What can hang from each mark
K184: K5 K772 K933
K558: K142 K780
K892: K210
K22: K772
K772: K17 K84 K409 K892 K896
K881: K210 K772
K933: K25 K184
K409: K772
K5: K111
K896: K772
K111: K5
K142: K558
K210: K142 K892
K25: K933

Each row was made from one small tree. The marks that hang from a mark follow it in brackets, in the order of their numbers. Every link used is in the known rows. Write each row's tree.
In the rows, 128 means zero.
Known rows
K25[K933]: [134 133 138  99 130  98 109 111 124 140 115 122 128 134 112 125 140 113
 122 101 138 132 151 121 151 147 126 131 133 123 107 144 132 143 137 129
 126  82 149  96 131]
K881[K772[K17 K84 K892 K896]]: [122 116 121 142 120 161 139 134 143 114 117 157 136 103 147 144 118 177
 114 170 115 132 130 134 113  82 129 100 107 140 174 106 119  96 119 115
 107 166 112 137 136]
K896[K772[K84]]: [122 123 137 153 121 145 105 117 123 132 120 149 127 123 120 129 143 135
 139 119 127 128 121 132 114 114 129 129 112 144 113 128 125 129 135 125
 129  78 145 115 130]
K409[K772[K17]]: [123 127 146 119 125  86  83 132 123 146 135 136 123 133 119 131  92 125
 133 132 128 126 135 130 118 126 138 106 121 126 137 133 123 130 128 120
  90 109 135 131 120]
K892[K210[K142[K558]]]: [137 119 110 109 152  78 142 118 106 145 158  92 138 153 118 114 131 119
 142 128 129 114 151 141 116 144 144 155 169 128 133 127 116 142 141 126
 142 179 157 106 116]
K409[K772[K84 K892[K210]]]: [133 116 123 157 122 146 128 149 116 117 133 137 119 129 137 130 107 140
 133 139 119 119 127 142 113 100 159 121 116 132 166 118 113 130 140 116
 100 207 134 146 128]
K896[K772[K84 K409 K892]]: [129 129 137 161 117 172 133 141 125 109 117 168 129 109 141 131 141 150
 119 136 115 133 118 137 100 112 139 127 110 138 123 112 129 109 138 117
 138 131 132 131 136]
K892[K210[K142]]: [143 117 116 132 141  62 133 120 106 136 150  96 133 145 107 130 131 116
 131 127 136 111 144 140 122 140 144 151 144 120 142 124 108 134 136 129
 115 176 156  97 120]
K933[K25 K184[K772[K892 K896]]]: [134 150 121 121 131 136 148 123 116 106 116 130 113 123 149 123 143 121
 125  92 139 138  85 106 152 152  92 129 119 113 122 136 167 148 123 140
 142 107 106 149 136]
K184[K772[K896] K933[K25]]: [124 150 130 125 133 129 129 113 123 123 102 133 135 123 143 118 154 107
 140  86 145 139 113 104 163 172  81 151 127 124  92 140 155 132 110 143
 188  44 140 130 122]
K184[K772[K84]]: [126 122 143 129 127  97 107 115 129 134 109 144 139 129 125 105 158 100
 135 109 128 123 115 123 124 145 101 130 133 128 113 126 115 141 128 133
 145  71 141 110 128]
K896[K772]: [123 128 146 137 126 121 100 112 109 134 124 137 130 132 107 137 136 120
 135 101 131 129 132 124 118 145 138 137 118 135  99 143 128 138 141 125
 138  76 157 103 130]
K772[K17 K892]: [135 116 151 116 129  72 120 138 133 115 118 141 126 118 123 121 102 125
 107 126 124 129 150 127 114 130 129 112 136 106 142 128 121 122 132 115
 118 172 144 113 129]
K409[K772[K17 K84 K892 K896]]: [126 124 132 149 119 152 119 144 138 123 139 157 120 113 158 126  91 166
 130 154 115 133 104 132 108  89 120  91  97 124 175 108 119 107 120 118
 102 169  98 167 124]
K210[K892]: [132 115 137 129 127 124 121 115 125 142 144 113 126 144 102 125 147 105
 119 131 129 119 161 119 125 126 143 141 127 114 107 134 110 139 137 127
 124 140 138  96 121]
K25[K933[K184[K772[K84 K896]]]]: [130 148 110 122 128 152 136 101 132 142 113 129 124 122 152 111 167 129
 131 105 138 142  69 120 157 126  82 125 115 130 127 129 147 146 111 153
 138  22  95 147 132]
K933[K25 K184]: [132 147 120  99 128 114 116 123 119 129 120 113 104 131 114 130 129 114
 125 103 145 134 121 116 159 140 111 127 130 123 108 143 158 151 130 129
 107  82 129 115 134]
K25[K933[K184[K5]]]: [133 138 118  95 129 146 132 131 155 134 114  96 106 135 117 132 131 131
 123 118 141 132 107 117 170 135 119 109 133 132 101 149 150 156 115 145
 127  73 106 129 138]
K111[K5]: [131 129 142 110 131  87 117 125 138 133 120 115 142 136 106 124 134 116
 119 108 126 118 146 130 132 145 133 139 144 117 102 130 110 130 131 131
 153 126 155 102 119]
K772[K17 K84 K896]: [125 124 126 124 126 107 110 121 143 139 131 149 140 111 142 117 120 152
 118 139 121 132 103 133 117 101  97 115 116 134 156 108 105 102 115 129
 100 111 115 128 122]
K409[K772]: [125 130 148 122 123 113  83 128 120 136 148 131 122 146 109 138 112 113
 139 116 130 124 137 125 127 152 142 118 119 128 114 139 122 144 142 124
 109 114 135 118 126]
K22[K772]: [114 126 145 133 127  97  97 108 133 132 114 127 131 138 104 131 137 107
 149 121 134 128 160 122 124 158 129 140 127 135 114 144 134 132 149 138
 109 148 131 112 131]
K933[K25]: [130 134 136 102 129  93 104 121 116 129 120 127 119 133 111 127 127 109
 126 102 139 129 146 118 148 148 120 135 136 123 103 140 142 139 136 123
 123 101 154  99 130]
K881[K210[K142 K892] K772[K409]]: [135 116  88 152 122 201 175 109 111 144 174  98 143 142 107 161 150 123
 123 180 130 120 188 146 122  97 184 164 144 137 122 124 119 106 125 117
 122 178 120 140 126]
K558[K142]: [125 124 145 104 134  96 103 125 131 141 143 121 144 142 108 118 127 110
 138 137 128 124 144 135 119 141 127 133 149 116  98 124 119 130 149 130
 116 116 146  81 127]
K210[K142[K558[K780]] K892]: [134 122 118 106 152 124 140 126 109 164 191  88 131 164 126 100 139  92
 154 158 123 121 164 146 102 132 123 143 180 114 116 123 120 143 146 125
 171 124 135 124 114]
K25[K933[K184[K772]]]: [132 144 130 104 132 113 122 102 121 140 106 113 117 133 122 111 158  97
 126  83 146 137 112 112 160 160 102 130 135 121 103 149 154 166 125 145
 135  24 128 120 134]
K933[K25 K184[K5[K111]]]: [126 143 110  86 130 155 149 154 145 129 118  86  98 133 119 129 108 134
 125 123 136 127 110 122 173 118 139 116 139 128 113 140 155 152 111 134
 161 100 109 142 134]
K409[K772[K17 K892]]: [130 120 152 130 125 104 107 147 126 122 129 141 114 128 129 130  83 133
 125 139 122 128 139 127 111 123 146  97 119 114 150 130 127 129 133 112
 102 170 133 140 125]
K933[K25 K184[K5]]: [128 141 117  99 128 132 129 141 145 125 118 101  99 131 118 134 122 127
 126 117 144 128 103 113 169 134 117 113 134 134  98 145 160 152 115 138
 123  95 109 132 136]
K25[K933[K184[K5[K111] K772]]]: [126 142 117  90 133 149 154 135 146 139  99  86 113 135 126 111 140 118
 128 101 138 128  96 120 174 134 127 123 143 120 104 146 151 168 105 149
 195  43 108 150 134]
K409[K772[K892]]: [132 126 152 134 120 125 105 140 123 115 138 138 113 138 119 139 102 120
 134 124 124 125 145 125 120 148 147 112 115 117 125 134 129 143 146 115
 118 172 128 126 132]
K409[K772[K84]]: [124 129 139 132 117 140  89 129 127 140 137 142 120 135 121 128 117 125
 146 134 126 124 125 132 123 120 130 109 111 139 129 125 116 136 134 120
 105 106 123 127 125]
K184[K772[K17] K933]: [124 129 149 123 135  73 116 122 138 134  94 136 138 119 129 108 138  96
 123 106 137 132 134 118 135 159  96 134 140 117 114 139 133 129 109 131
 171  57 159 121 115]
K896[K772[K17 K84]]: [119 119 136 146 126 123 104 120 124 145 109 155 129 109 128 119 122 147
 128 134 126 130 121 138 103  93 127 113 118 141 139 122 124 115 124 121
 121  80 147 132 124]

Which tree is each row?
[123 136 124 128 122 120 122 127 144 139 136 163 153 108 157 121 126 160
 106 151 116 135  92 134 110 105 102 121 118 142 151  98 107  83 113 129
  91 112 107 127 121] | K772[K17 K84 K409 K896]
[121 138 129 107 133 145 153 153 151 126  85 102 119 125 132 111 134 107
 140 104 140 127 128 111 176 150 120 141 149 123  89 144 154 148  97 137
 243  59 141 145 123] | K184[K5[K111] K772 K933[K25]]
[134 139 137 128 123 121 139 136 128 102 146 153 144 123 142 138 130 140
 106 123 115 133 114 121 118 155 119 139 117 123 122 113 116 103 135 127
 118 170 112 108 133] | K772[K409 K892 K896]
[138 113 120 122 144 130 142 111 124 154 173  93 126 160 112 111 149 110
 141 154 128 118 167 128 117 127 144 142 160 108 121 127 123 146 140 124
 171 160 133 114 113] | K210[K142[K558] K892]
[129 148 126 103 132 101 116 113 108 131 105 119 113 132 124 116 149  96
 129  85 148 133 103 110 157 159  99 136 138 121  98 147 165 163 123 140
 132  46 130 123 132] | K933[K25 K184[K772]]
[125 124 137 157 120 148 137 143 128 123 110 175 132  98 153 124 120 162
 112 149 113 136 114 142  89  85 138 115 115 137 143 106 130  94 127 112
 124 139 130 147 130] | K896[K772[K17 K84 K409 K892]]
[122 136 140 134 135  91 125 115 139 131 109 140 146 115 145 116 139 115
 127 108 135 136 107 114 137 158  83 137 125 120 122 131 128 117 102 141
 171  58 139 131 114] | K184[K772[K17 K896] K933]
[140 105  98 160 130 153 166 136 117 117 126 117 127 126 121 143 140 154
 130 170 125 112 155 152 114  91 165 129 129 135 176 107 120 119 134 113
 119 224 143 124 136] | K881[K772[K84 K892[K210[K142]]]]
[125 137 127 111 128 140 129 147 157 118  98 113 111 124 122 131 129 120
 135 119 144 131 136 108 171 151 112 127 136 132  83 146 154 136 108 132
 181  92 141 129 125] | K184[K5 K933[K25]]
[121 133 116 160 129 138 155 132 119 105 126 138 150 124 150 148 136 146
 127 138 120 130 124 131 107 140 146 160 116 147 151 118 122  93 145 143
  80 252 111 141 132] | K22[K772[K409 K892[K210] K896]]
[126 123  88 111 139 174 159 101 113 133 184  99 152 148 124 153 126 141
 153 145 127 129 162 144 129 125 150 155 157 150 131 131 128 116 130 123
 148 155 123 145 130] | K881[K210[K142[K558]] K772[K896]]
[134 128 133 131 125 133 142 131 134 110 105 139 110 122 138 104 146 112
 124 118 129 131  96 123 130 130  98 116 124 112 128 124 139 151 128 131
 146 104 114 133 138] | K933[K184[K772[K84 K892]]]
[134 113 112 148 131 117 152 141 128 116 123 141 140 105 157 122 111 164
 108 147 115 124 104 143 107  82 123 124 119 125 190 102 100  94 120 124
  92 212 127 142 123] | K772[K17 K84 K892[K210] K896]
[137 123 121 146 125 132 153 152 123 107 120 146 138 116 143 124 134 141
 103 142 112 121 125 144 107 110 145 142 132 137 152 104 103 104 137 121
  96 213 139 114 132] | K772[K84 K409 K892[K210]]
[130 116 142 142 120 129 109 150 136 127 120 153 111 117 141 120  89 145
 128 158 118 129 129 137 107  93 134  89 112 126 165 118 123 118 129 109
 104 173 119 153 125] | K409[K772[K17 K84 K892]]
[137 127 109  95 160  79 137 134  92 154 178  90 143 160 130 107 121 102
 155 131 123 118 144 162 105 152 127 153 191 135 130 123 115 137 147 128
 145 149 159 115 118] | K892[K210[K142[K558[K780]]]]
[135 121 133 146 126 117 123 147 107 114 135 125 119 140 125 142 100 126
 131 122 124 118 139 133 117 131 168 128 123 124 146 131 117 136 147 119
  93 216 145 129 127] | K409[K772[K892[K210]]]
[125 108 103 140 119 199 148 105 115 137 156 102 141 139  95 161 140 112
 123 151 130 121 196 134 133  96 183 156 136 139 115 142 113 125 131 117
 110 164 138 128 132] | K881[K210[K892] K772]
[121 117 141 157 122 143 121 130 147 113 105 145 117 121 125 122 135 127
 147 147 124 131 156 128 111 119 126 119 117 130 141 128 134 122 148 128
 118 202 118 137 137] | K22[K772[K84 K892]]
[126 138 131 115 127  80 121 124 130 134 141 149 155 117 146 134 116 148
 102 131 119 134 105 128 114 133 114 132 124 135 135 112 110  90 119 133
  94 114 117 117 121] | K772[K17 K409 K896]
[131 136 147 144 130 134 146 128 138  98 109 141 133 123 144 119 152 109
 131 103 131 136 117 108 138 177  93 141 121 111 108 132 136 131 119 137
 199 110 133 125 125] | K184[K772[K892 K896] K933]
[120 114 112 118 126 137 130 114 117 134 130 122 146 121 106 159 105 127
 117 138 130 127 177 142 130 101 163 134 149 147 138 138 118 109 122 113
  90 137 149 131 133] | K881[K210 K772[K17]]
[129 129 133 150 115 171 117 141 135 113 149 154 117 126 147 135 109 153
 140 145 117 130 106 128 119 117 121 103  93 126 152 113 120 123 133 123
 118 162  96 147 130] | K409[K772[K84 K892 K896]]
[121 144 115 102 131 148 153 137 145 127 130  93 129 138 137 120 133 131
 129 111 127 124  65 115 155 145 117 129 129 128 114 131 130 149 102 156
 183  73  85 149 128] | K933[K184[K5[K111] K772[K896]]]
[127 107 118 129 124 147 153 130 122 110 125 129 137 115 114 157  96 132
 112 148 124 131 184 141 122  96 169 127 141 133 146 138 127 107 127 105
 105 192 146 141 139] | K881[K210 K772[K17 K892]]
[132 128 123 151 125 146 131 141 107 112 151 127 129 136 140 147 102 146
 133 123 120 121 115 131 119 130 152 133 105 129 158 125 113 126 139 127
  92 218 125 144 125] | K409[K772[K892[K210] K896]]
[134 133 139 125 125 105 140 142 133 113 135 157 146 111 153 131 111 155
  94 137 113 134 113 128 106 127 118 123 117 122 145 109 116  90 122 125
 104 169 115 126 128] | K772[K17 K409 K892 K896]
[125 134 119  90 130 143 149 154 153 130 127  88 107 138 111 132 112 132
 125 130 128 122 108 123 156 131 141 116 138 125 111 134 128 153 115 138
 158 107 108 125 132] | K933[K184[K5[K111]]]
[123 134 129 141 118 162  98 126 131 137 156 145 128 132 138 135 118 145
 149 135 123 128  99 128 125 117 118 115  98 139 140 117 114 125 129 129
 103 103 102 140 125] | K409[K772[K84 K896]]
[128 119 142 161 120 166 127 134 124 111 110 156 117 113 129 127 134 141
 133 126 121 130 129 131 108 111 136 121 109 129 131 125 132 127 140 116
 148 134 143 130 137] | K896[K772[K84 K892]]
[120 130 134 148 120 136 112 126 127 145 114 166 141 104 143 124 131 155
 115 143 119 134 109 141  97  90 130 124 116 150 132 112 123  94 121 121
 108  83 136 138 124] | K896[K772[K17 K84 K409]]
[121 128 141 146 126 138 127 120 136 107 125 139 130 129 132 138 130 134
 145 128 126 134 142 117 117 151 122 135 109 127 138 135 136 121 146 138
 118 202 107 135 136] | K22[K772[K892 K896]]
[130 141 124 100 132 131 134 120 147 135  98 100 116 135 127 115 153 111
 127  97 144 130  89 112 168 150 106 118 139 130  93 152 157 168 110 153
 155  39 108 140 136] | K25[K933[K184[K5 K772]]]
[117 135 128 160 118 176 139 132 146 109 122 164 137 114 156 133 143 155
 136 156 115 137 120 132 106 120 114 135 104 143 151 110 131  90 138 137
 110 206  85 151 136] | K22[K772[K84 K409 K892 K896]]
[127 134 135 105 134  65 117 112 123 138 111 125 125 126 126 110 130 105
 117 107 136 131 102 120 132 142 103 119 137 117 125 138 137 149 117 137
 114  61 127 125 124] | K933[K184[K772[K17]]]
[135 104  91 150 126 189 167 103 111 145 177  84 131 146  95 156 147 113
 136 174 136 116 199 141 129  91 184 155 140 129 128 135 119 126 129 117
 130 173 132 136 127] | K881[K210[K142 K892] K772]
